Each row was made from one small tree. Brackets hold a mark, then the marks that hang from it, in the order of their numbers. Every link used is in the known rows. Write each row's tree.
In the rows, 128 means zero.
Known rows:
[q_456 [q_257 q_255] [q_943 q_356 q_434]]: [145 119  80 108 114 115 153 124 181 122 152 118 165 123 154 105]
[q_476 [q_943 q_43 q_356 [q_434 [q_937 q_255]]]]: [115 116 129 101 173 163  91 118 106  85 134 152 103  78  81 131]
[q_456 [q_257 [q_255 q_937]] q_943]: [126 129 102 107 117  70 167 111 187 138 139 121 112 154 198 129]
[q_257 [q_255 q_937] [q_456 [q_943 q_43 q_434]]]: [115 133 117  63 144 170 103 110 143 152 190  93 107 140 181 122]
[q_943 q_43 q_356 [q_434 q_937]]: [128 145 106  89 197 208  54 120  91  96 200 176 147  75 107 123]
[q_937 q_255]: [126 140 126 139 175  66 151  23 104  89 122 187 108 132 115 147]
[q_356 [q_943 q_43 q_434]]: [ 96 145  87 165 136 127 113  99 109 105 115 159 136  95 145 134]
[q_476 [q_943 q_356 [q_434 q_937]]]: [111  92 139 101 148 125 114 136 132  90 130 148 104  98  84 130]
[q_356 [q_943 q_43 [q_434 q_937]]]: [ 82 140  84 143 146 121 102 107 105 103 130 146 124  97 156 143]
[q_456 q_257]: [123 130  99 147 161  47 186 107 164 114 125 158 112 143 191 120]
[q_476 [q_943 q_43 [q_434 q_937]]]: [105 109 140 100 166 132 111 136 115 106 113 158  86  86 122 129]
[q_456 [q_943 q_356]]: [146 155 145 125 125 104 147 119 148 125 130 163 158 138  95 124]
[q_943 q_43 q_434]: [134 148 117 117 176 168  99 103  96 116 144 202 142  79 139 116]
[q_456 [q_257 q_255] [q_943 q_43 q_356 q_434]]: [148 140  74 107 135 156 130 129 165 128 158 123 162 108 160  99]
[q_356 [q_943 q_434]]: [ 93 125  91 166 113  88 136  94 126 100 109 155 138 111 140 139]
[q_476 [q_943 q_43 q_434]]: [119 116 143 120 154 138 121 128 117 109  97 171  98  84 112 120]
[q_257 [q_255 q_937] [q_456 [q_943 q_356]]]: [117 126 124  73 139 145 114 108 158 145 198  81 102 168 159 126]
[q_456 [q_257 q_255]]: [120 105  85 133 159  52 167  94 167 120 147 132  91 154 205 117]

Write each row's tree:
[138 170 106 133 143  87 180 135 166 138 109 144 142 127 184 112]	[q_456 q_257 [q_943 q_43]]
[135 117  86 108 111  81 173 119 181 134 129 124 148 127 186 109]	[q_456 [q_257 q_255] [q_943 q_434]]
[ 83 141  80 146 151 119 103  84  98  93 129 148 123  94 147 149]	[q_356 [q_943 q_43 [q_434 [q_937 q_255]]]]
[119 142 120  71 153 174  97 112 148 148 203  85 101 156 164 123]	[q_257 [q_255 q_937] [q_456 [q_943 q_43 q_356]]]
[113 108  91 121 156  70 149  88 167 119 161 137  79 154 210 133]	[q_456 [q_257 [q_255 q_937]]]
[142 128  90 121 124  86 165 121 188 129 148 110 140 151 161 109]	[q_456 [q_257 q_255] [q_943 q_356]]
[131 127  96 121 121  52 185 115 187 141 125 117 123 154 193 114]	[q_456 [q_257 q_255] q_943]
[147 173  99 133 147 120 160 138 167 127 131 139 159 124 153 107]	[q_456 q_257 [q_943 q_43 q_356]]
[101 111 120  82 164 121 116  88 146 140 197  97  68 170 191 131]	[q_257 [q_255 q_937] q_456]
[123 116 113  91 167 152  88 113 117  89 191 172 151  99  98 131]	[q_943 q_356 [q_434 q_937]]
[110 110 111  69 144 112 139 120 151 150 178  76 116 153 176 109]	[q_257 q_255 [q_456 [q_943 [q_434 q_937]]]]
[126 164 130 101 153 137 156 136 137 145 140 121 153 125 154 104]	[q_257 [q_456 [q_943 q_43 q_434]]]
[119 120 116  64 132 166 106 109 156 141 201  87 119 148 153 123]	[q_257 [q_255 q_937] [q_456 [q_943 q_356 q_434]]]
[145 152 104 134 126  80 183 135 183 122 126 135 161 140 147 114]	[q_456 q_257 [q_943 q_356]]
